In the rows, 128 means zero.
Known rows, with every way that one mark hangs from another:
D{V{J} Y}: [150 113 201  90 144 106 164 132  96 141 102 135 151  96 111  98 153 124
 101 143  83 185 100 121 130 160 116 128 102 120 164 127 108 114 125  97
  99 117 131 132 136 107  96 112 137 134 141  82  95 212 106 111 147 120
 192 151 120 119 137 150 138 117 130  96 114 139  90 139 111 189 118 113
 102 140 105 145]
U{A{D}}: [108 104 197  83 101 142 144 171 100 138 114  93 138  68  77  81 163 111
 129 113  81 204 101 100 134 162  89 125 110 128  84 185 124 147 119 109
 107 136 116 181 146 104 112 100 152 142 134  70 129 158 104 105 167 128
 193  90 140 147 153 117  98 118 109  72 120 132 121 117 127 192 103 134
  88 142  86 125]
U{A{D{V Y} T}}: [127 146 179  73 109 130 141 145  74 134 147 136 170  54 118  53 197 124
  84 123  90 228  92 136 155 166  85 108 104 132 113 158 122 130 119 114
  88 107 103 191 104  84  97  92 157 146 135  73 124 199  86 103 159 177
 211 124 123 127 131 139 141 143 126  92 145 121 110 126  95 180 113 120
  89 155 101 126]
V{L U}: [ 80 102 198  68 127  98 148 136 108 134  91  96 140 125 105 135 112 124
 119 129 121 190 115 133 118 138 117 136  79 143 153 142 103 121 121 102
 116 121 125 160 182 116  98 113 151 120 132  99 107 153  99 117 177 122
 163 107 154 152 156 119  88 123 110 130 125 155 128 122 127 203  88 132
  95 103 118 126]
A{D T}: [ 63 122 187  86 100 133 118 171 102 138 137 110 141  59 119  99 159 119
 131 126  71 199 110 108 164 155  91 117  98 120  89 163 117 160 113 107
  92 139 141 182 135 118 119 109 155 168 141  98 126 137  69 100 155 160
 191 108 142 166 107 129 147 147 119  95 139 145  89  85 111 193  83 147
  89 112 103 125]
J{Y{D{V{U{A}}}}}: [174 119 183 116 121  91 140 143 138 121 104  99 172  81 106  46 141 114
 107 141 118 173 100 161  47 117 106 145  72 137 145 164 109 150 117  93
 104 111 109  98 157  97 129  91 181 103 130  81 111 189 125 110 171 129
 126 124 122 142 136 107 120  99  87 113  88 113 142 133 122 189 113 107
 100 127  90 140]
J{Y{D{V}}}: [163 111 193 148 122  99 134 144 148 137 115 118 149  63 116  56 146 111
 131 153  86 153 101 146  66 124 110 132  81 124 148 148  99 136 110  90
  85 146 149  94 151 112 130 101 178 126 138 100  98 199  97 109 159 138
 131 156 115 155  81 118 185 106 105  91  96 152 107 129 119 189 105 119
 111 100  76 156]
L{V{D J U}}: [ 48 109 184  67 137  80 154 175 113 128  79 108 148 135  86 122 110 111
 118 108 115 136 130  93 144 137 126 143  87 129 157 145 132 133 129  88
 120 113 110 149 192 133 131 118 112 143 151  63 115 121 136 114 175  99
 187 107 169 135 182 145  68  91 121 132 105 104 115 128 126 196  92 111
  96 131 142 114]
Y{D{V{L U}} J}: [139 104 177  90 124  79 115 140 130 135 111 130 183  92 167  85 127 133
  99 178 101 182 109 184  44 140 127 137  52 163 171 139 100  87 120 100
 111  91 136 135 164 107 126  89 171 139 139  92  87 146 123 115 206 127
 131 124 117 152 150 134 155  96 100 143 127 172  92 137  89 195 100 106
 104  82 112 130]
J{Y{D{V{L}}}}: [162 101 184 133 121  88 144 129 129 128 107 134 165  79 128  77 138 116
 121 151 105 152 103 161  90 133 118 137  86 137 163 128 100 123 113  93
  93 135 137 119 157 113 121 103 172 120 138 110  88 201  89 114 181 150
 143 148 129 158  95 132 192 113 114 118 107 160 126 132 114 190  94 125
 115  82  94 149]
U{A{D{Y} T}}: [107 137 186  57 101 136 134 158  86 137 144 118 160  46  91  64 193 114
 101 108  77 207 100 125 174 161  88 120 113 127  87 167 124 149 113 130
  95 112 120 208 118  88  92 102 141 152 131  87 134 172  77 101 152 173
 221 106 133 142 127 126 116 151 119 102 144 117 119 109 109 185 104 124
  87 144  98 126]
J{Y{D{V{L U}}}}: [152 119 179 124 130  77 135 126 129 122 106 118 174  94 141  90 123 119
 102 163 124 157 104 173  81 111 126 141  65 151 182 121  99 123 113  83
 102 110 118 106 168 106 123 101 178 113 132 103  95 186 112 114 187 146
 115 142 136 153 117 122 157 102 108 144 109 152 132 126 116 195  92 121
 107  81 110 140]
U{A}: [108  91 209  71 110 127 157 154 120 137  90  82 129  84  69  76 150 116
 137 103  90 195 107 116 100 163  91 134 112 118  95 187 117 155 125 115
 112 131 128 166 156 110  96 104 149 118 133  84 125 168 100 112 145 102
 193  98 130 134 141 120  82 131  95  77 106 130 132 133 134 191 111 124
  92 152  81 136]
V{D J{Y}}: [108  96 195 109 131  97 173 150 118 137  88 114 149  88  85 137  97  95
 137 111  94 132 117 101 178 155 124 135 105 125 118 141 118 169 116 104
 106 128 137 149 190 128 121 132 120 149 135  88 110 164 126 108 143 119
 165 132 153 164 147 139 129 114 137 102 107 126 118 110 148 193  92 137
 101 111 102 136]
D{V{U} Y{J}}: [158 130 195  72 143  96 126 123 129 153 112 132 162  79 127  74 141 137
  95 158  87 195  97 160  53 137 119 127  72 150 179 145  93  74 121 108
 102  90 146 139 146  90 102  93 156 139 131  75 102 172 107 114 165 122
 153 146 106 121 150 129 118  96 105 124 125 154  88 130  96 188 117  95
 102 130 107 137]
V{J{Y} U}: [114 115 206 100 133  94 152 148 129 129  81 103 149 109  88 129  98 107
 123 136 100 163 114 118 132 123 121 143  95 122 148 128 105 175 121  87
 112 114 137 113 183 119 113 115 137 123 130  94 116 170 117 110 147 102
 143 125 152 152 158 121 128 108 118 135 101 114 112  89 150 199  94 133
  99  95 111 137]
V{D{Y} J U}: [101 117 194  69 153  94 160 150  99 144 103 112 162 113  89 146 119 109
 109 120 103 151 116 111 169 148 140 139  84 135 143 139 123 126 117 109
 110 107 120 157 174 110 106 125 108 153 140  74 104 149 137 111 161 129
 179 125 150 139 195 127  66 105 129 136 113 114 121 135 119 198 106 111
  93 141 126 123]
D{V{J U} Y}: [137 129 197  80 151  94 152 139  96 136  99 124 160 122 117 119 135 126
  89 148 104 190 102 136 113 140 123 130  79 130 178 125 110 111 127  89
 105 101 118 124 146  99  98 109 139 127 137  72  96 192 125 113 159 118
 168 147 128 118 170 137 110 107 121 121 111 121  99 133 113 194 118 107
  99 140 119 132]
L{V{U}}: [ 65 119 199  72 123  94 136 160 141 133  87  89 123 114  78  75 141 125
 121 112 109 163 116 109  82 113 106 142  87 122 173 162 108 131 124  86
 110 127 129 135 172 121 119 102 142 124 144  73 123 124  98 116 167 103
 178 111 150 129 115 123  54 102  96 123 107 119 118 120 122 194  96 113
  98 129 112 128]
A{U}: [ 92 103 206  82 113 122 136 164 125 138 124 106 127 100  60  91 159 131
 163 129  71 174  99  85  88 138 111 129  86 127 137 171 118 137 112 121
 108 133 145 133 148 113 107 106 147 138 131  82 115 162 102 104 163 125
 161 105 134 152 136 129 121 120 100  85 123 178 100 118 127 201  93 137
 102 137 104 134]
Y{D J}: [132  90 194 102 107 105 112 169 170 150 114 110 147  48 117  71 149 117
 138 152  52 153 111 139  55 150 112 140  85 133 105 178 102 128 110 113
 100 139 182 136 152 115 128 100 157 158 141  97 100 135 104 106 171 110
 156 125 104 163 115 115 157 105  92 108 114 161  86 120 103 194 100 108
 101  99  78 145]
L{V}: [ 67 102 200  85 113 104 145 164 141 138  87 101 112  90  67  64 156 126
 133 105  84 157 115 101  98 134  98 134 110 112 156 166 110 142 125  96
 102 149 149 147 158 130 114 105 144 128 147  84 121 150  80 115 161 100
 204 126 140 130  87 132  93 114 105  93 109 134 111 126 121 190  96 119
 101 136  96 136]
L{V{J U{A}}}: [ 79 109 193  50 116  93 155 177 114 116  69  93 140 134  70  79 137 112
  97 105 116 171 120 119 106 134 102 148 105 124 146 157 128 163 139  91
 128  93 101 149 177 117 109  99 130 112 142  57 126 148 129 115 162  70
 196  90 160 114 181 135  50  98 101 132 102  82 125 129 135 195 105 106
  88 148 134 118]
L{V{D J}}: [ 57  93 190  77 127  93 163 178 114 134  84 116 133 117  78 101 129 107
 123 103  96 129 126  83 162 157 119 138 104 120 130 156 131 141 128  96
 111 131 125 164 178 139 127 118 112 153 155  69 111 136 122 113 168  99
 209 114 158 139 145 156  91  98 128 103 110 115 102 135 124 192  93 118
 100 136 127 123]
U{A{D T}}: [ 80 123 185  67  90 138 128 174  93 132 134 105 148  61 103  68 171 114
 121 112  82 214 107 118 163 166  76 118 108 120  68 183 125 172 116 118
 102 122 119 204 134 106 111  99 156 150 135  84 135 145  82 101 153 153
 205  85 142 153 139 131 127 148 113  86 141 129 110 100 119 189  93 139
  82 130 104 118]

Rows:
[119 135 180  47  95 126 117 158 107 147 145 133 171  21 113  57 179 116
  90 128  58 204 100 146 146 170  91 114 112 141  79 172 117 144 115 141
  99  91 137 217 119  82  95  94 141 170 130  84 133 155  80 100 153 153
 218 106 122 142 142 132 139 140 119 117 159 129  94 100  98 181 106 115
  87 126 104 125] -> U{A{D{Y{J}} T}}
[136 118 190  62 149  83 163 123  80 130  93 136 172 137 129 132 127 126
  75 151 119 190 106 151 140 146 131 130  86 148 198 102 109 100 128  94
 112  89 107 149 159 103  87 112 141 118 135  84  91 199 123 118 175 131
 179 139 142 124 181 147 121 116 134 146 125 136 114 142 110 198 106 116
 102 111 134 129] -> D{V{J L U} Y}
[148  98 187 118 116  99 116 153 155 146 119 123 160  56 148  53 153 128
 126 170  63 171 104 154  27 153 111 129  73 138 125 167 105 102 117 105
  94 124 165 123 138 112 136  89 173 154 144  92  88 162 111 109 176 117
 148 140  97 149 113 134 180  97  96  99 112 169  76 134  92 190 109 104
 107 113  85 148] -> Y{D{V} J}
[130  84 186 107 127  88 152 157 104 123  97 126 169 120 149 105 141 119
 105 159 100 168 114 144 119 161 124 140  87 134 149 128 119 130 125  89
 105 122 124 130 160 123 122 105 157 133 149  95  79 184 123 113 189 118
 167 138 131 148 150 152 180 113 125 116 110 156  89 148 105 198 100 122
 107  98 116 136] -> Y{D{V{J L}}}
[143 114 184 105 124  87 105 154 150 141 117 116 170  78 163  66 139 132
 117 175  81 177 104 164  11 136 121 137  51 151 152 162 100  95 118  92
 103 107 145 108 154 105 135  84 172 144 140  83  94 139 127 110 190 117
 123 128 107 150 144 124 150  83  86 125 110 159  78 128  91 195 110 100
 101 108  99 137] -> Y{D{V{U}} J}
[ 70 110 181  27 108  91 157 155  80 113  87 106 169 130 122 131 115 115
  89 121 126 206 121 158 170 161 106 137 102 136 115 141 126 184 135 110
 130  69  99 194 173 110  92 110 144 111 134  90 121 152 116 111 164 113
 193  84 165 143 187 150  99 150 118 155 131 110 123 114 130 199  90 130
  85 106 151 109] -> V{J L U{A{T}}}
[148 124 187  62 142  79 137 109 115 148 105 148 177  92 136 105 132 137
  78 158 109 197 100 173  79 147 128 127  73 163 193 122  92  65 123 116
 110  81 133 164 152  92  89  95 157 130 129  86  96 182 107 120 186 133
 161 136 121 123 164 143 116 108 118 150 140 169 101 134  93 188 109 104
 105 103 120 132] -> D{V{L U} Y{J}}
[ 78  98 195  61 135  91 156 148 105 125  79 103 154 140 114 157 106 115
 107 135 119 182 118 134 154 148 126 143  84 135 149 126 117 146 127  94
 125 107 121 156 185 122 101 116 138 123 137  92 103 154 119 115 174 105
 171 101 162 148 183 134 102 123 123 144 117 137 113 118 132 206  86 140
  95  94 130 124] -> V{J L U}
[ 64 131 187  77  96 133 104 186  89 130 155 130 150  76 104  88 174 132
 152 135  59 189 100  86 146 144 100 116  86 140 111 163 130 156 107 122
 100 121 138 171 128 109 119 102 151 172 137  87 123 137  78  93 170 167
 171  90 144 170 136 140 165 140 116 100 157 165  82  85 109 199  77 154
  95 118 123 121] -> A{D T U}
[122 138 190  63 122 130 136 157  96 138 128 100 162  74  78  86 170 115
  98 119  99 208  95 126 133 141 104 131  90 142 125 166 121 120 115 112
 107 110 106 178 137  85 100  98 137 134 127  64 130 166 109 106 167 151
 192  97 141 132 183 100  57 109 110 118 123 110 139 123 114 193 113 114
  85 154  95 121] -> V{U{A{D{Y}}}}
[118 120 186 109 120  72 132 176 159 119  89 110 152  96  98  70 132 108
 105 138  98 115 122 127 104  93 121 157  88 122 173 135 114 172 119  72
 107 130 137  90 180 122 133 107 134 125 146  82 111 149 120 110 170 106
 147 130 149 146 133 117 134  84 108 162  93  93 117 105 130 196  89 107
 105  88 125 140] -> L{V{J{Y{D}} U}}
[109  98 195  79 144 106 173 152  96 149 102 122 153  92  86 134 133 104
 118 119  83 143 114  99 186 170 130 134 101 121 125 145 120 126 118 120
 103 124 136 171 163 115 101 127 107 158 143  81 103 170 122 109 151 129
 205 131 143 144 170 140  96 115 140 109 120 129 114 140 118 192 110 118
  97 140 111 132] -> V{D{Y} J}
[115 126 190 109 114 130 124 168  87 137 143 134 151  94 104  75 174 138
 142 153  71 199  86  83  90 143 105 112  69 149 147 157 124 102 113 101
 100 123 114 136 135 106 124  95 162 160 136  65 110 167 110 100 185 150
 156 108 134 148 154 144 159 101 113  67 137 181  76 116 104 197  95 138
 101 143 114 128] -> A{D{V} U}
[125 105 195  71 134 103 143 136 128 167 118 130 154  52  97 108 135 110
 124 122  65 156 108 126 130 168 125 125  91 145 121 164 107  95 111 141
 100 114 159 184 155 104 107 114 121 169 135  90 106 152 106 111 162 130
 187 133 117 145 146 128 110 108 123 114 135 160 107 135 106 186 108 105
 102 130  91 137] -> V{D{Y{J}}}
[ 96 110 191  84 134  91 151 126  97 129  93 110 153 131 128 117 117 137
 112 144 133 205 105 147  89 144 116 130  72 145 181 136 107 102 126  87
 112 102 108 141 168 112 107 104 170 118 134  88 102 170 106 120 184 127
 154 118 145 139 150 134 115 120 111 115 118 162 116 135 113 197 100 130
 100 113 115 126] -> D{V{L U}}
[115 129 176  81 111  94 121 161 106 116 126 107 173  85 145  51 160 126
 103 143 107 202 110 167  68 141  98 138  71 133 115 170 121 149 124 102
 102  96 107 137 137  99 122  87 180 117 141  82 115 157 113 105 170 144
 158 104 121 144 136 132 137 125  86 117 111 116 116 137 101 190 112 103
  90 135 113 125] -> Y{D{V{U{A{T}}}}}
[142  88 186 113 118  91 150 154 130 125  93 118 167  84 116 117 122  97
 120 145  96 136 116 145 147 135 127 146 103 125 129 122 112 172 111  96
 106 138 145 127 175 123 117 120 145 130 139 111  94 183 105 109 169 124
 161 139 144 168 121 127 180 119 126 144 109 137 125 114 137 199  85 134
 110  60 101 146] -> V{J{Y{D}} L}
[109 105 188  81 139  84 158 136  87 120  79 125 167 158 143 137 110 131
  93 150 125 200 110 144 127 151 126 133  78 143 172 115 113 124 133  80
 122  96 104 142 175 119 107 107 151 117 137  82  93 176 133 118 183 110
 169 117 154 134 192 154 126 106 123 127 117 148 100 129 118 200  98 130
  98 103 136 126] -> D{V{J L U}}
[125 102 179  96 135  77 143 155 102 120  95 120 179 135 162 117 123 124
  96 168 116 175 112 162 101 142 133 142  65 146 160 119 116 119 123  80
 114 106 110 115 169 117 128 104 160 124 146  84  83 170 137 114 198 120
 147 126 138 149 172 141 149 100 116 145 105 138 101 138 106 202  98 119
 101  92 132 127] -> Y{D{V{J L U}}}
[147 136 192  95 122 130 126 154  83 143 154 148 161  84  92  64 197 137
 123 151  72 191  78  94 109 138 113 111  74 154 170 147 119  87 109 111
  92 122 117 145 113  89 109  98 152 162 133  67 106 190  97 100 181 170
 170 126 125 136 148 138 164 103 124  85 145 171  93 123  92 192 104 124
 103 155 113 132] -> A{D{V Y} U}
[ 87 113 190  68 135  94 155 147 122 150 111 125 130  78  59  79 159 112
 115  93  92 131 114 101 151 142 118 135 106 124 159 158 119 108 115 116
  93 139 129 179 160 116 111 115 120 146 147  76 118 150  95 115 161 138
 217 136 140 129 111 138  64 112 127 107 123 126 134 148 107 184 106 104
 106 159 105 132] -> L{V{D{Y}}}
[ 98 106 192 101 140  87 164 149 117 131  86 108 167 109  92 150  88 102
 130 122 115 143 121 112 159 136 134 141  87 134 132 135 119 161 118  96
 116 113 124 137 195 124 124 123 121 139 134  85 114 146 137 110 156 117
 142 116 164 163 180 127 106  95 126 136 102 115 122 106 148 197  91 134
  96 107 119 128] -> V{D J{Y} U}
[104  85 187  94 132  89 184 137  99 133  79 125 159  99  91 162  87  94
 121 117 112 134 121 117 207 164 131 132 106 135 138 123 119 163 118 111
 113 116 126 176 196 129 110 133 121 138 135  99 103 175 123 113 166 129
 172 124 164 165 156 150 137 121 146 128 121 143 132 120 143 194  83 142
 105  88 124 129] -> V{D J{Y} L}
[ 95 148 186  62 105 133 107 170  92 140 170 143 160  58  87  85 201 133
 132 134  57 181  94  94 165 137 104 115  90 135 126 154 125 141 104 136
  93 119 134 178 109  90 100 104 140 172 133  85 125 161  70  93 165 190
 191 112 137 155 136 135 164 138 125 118 165 159  97  92  99 195  86 136
  96 125 124 123] -> A{D{Y} T U}
[ 70 101 193  79 141  94 155 166  99 135  91  92 156 124 105 162  95 109
 130 126 106 160 122  98 151 154 132 140  78 129 121 154 128 147 122  98
 118 110 116 151 192 126 124 122 119 147 141  72 107 125 148 110 165 109
 163 103 157 156 199 137  80 106 123 117 107 128 114 121 131 203 100 126
  91 132 128 118] -> V{D J U}
[ 97 123 170  63  96 120 143 153  60 120 126 135 169  79 141  85 161 122
  93 129 110 232 101 151 169 177  84 109 100 147 110 150 127 143 125 109
 105  92  92 211 132 101 107  95 168 139 136  86 119 172  87 107 182 169
 208  87 146 145 145 158 152 152 126  95 153 148 107 121 105 185  95 140
  90 120 122 114] -> U{A{D{V{L}} T}}
[ 75  77 188  77 131  95 180 154  88 136  83 117 157 123 105 171  99 101
 126 119 108 152 124 106 201 184 131 134 104 135 117 141 126 139 123 109
 118 119 119 187 189 134 109 128 118 144 143  91  98 151 129 113 174 121
 187 106 164 160 171 155 107 127 143 117 121 149 115 136 127 200  88 139
  99 110 129 119] -> V{D J L}
[138 125 196 110 140  88 155 137 114 125  81 118 161 117 117 117 103 119
 107 151 110 177 105 136 108 126 117 133  82 132 174 122 105 147 126  72
 107  99 122 102 174 116 115 108 152 117 132  82 104 188 126 111 152 106
 137 136 143 136 154 139 152  99 120 119  95 125 100 109 136 194 104 124
 101 106 118 137] -> D{V{J{Y} U}}
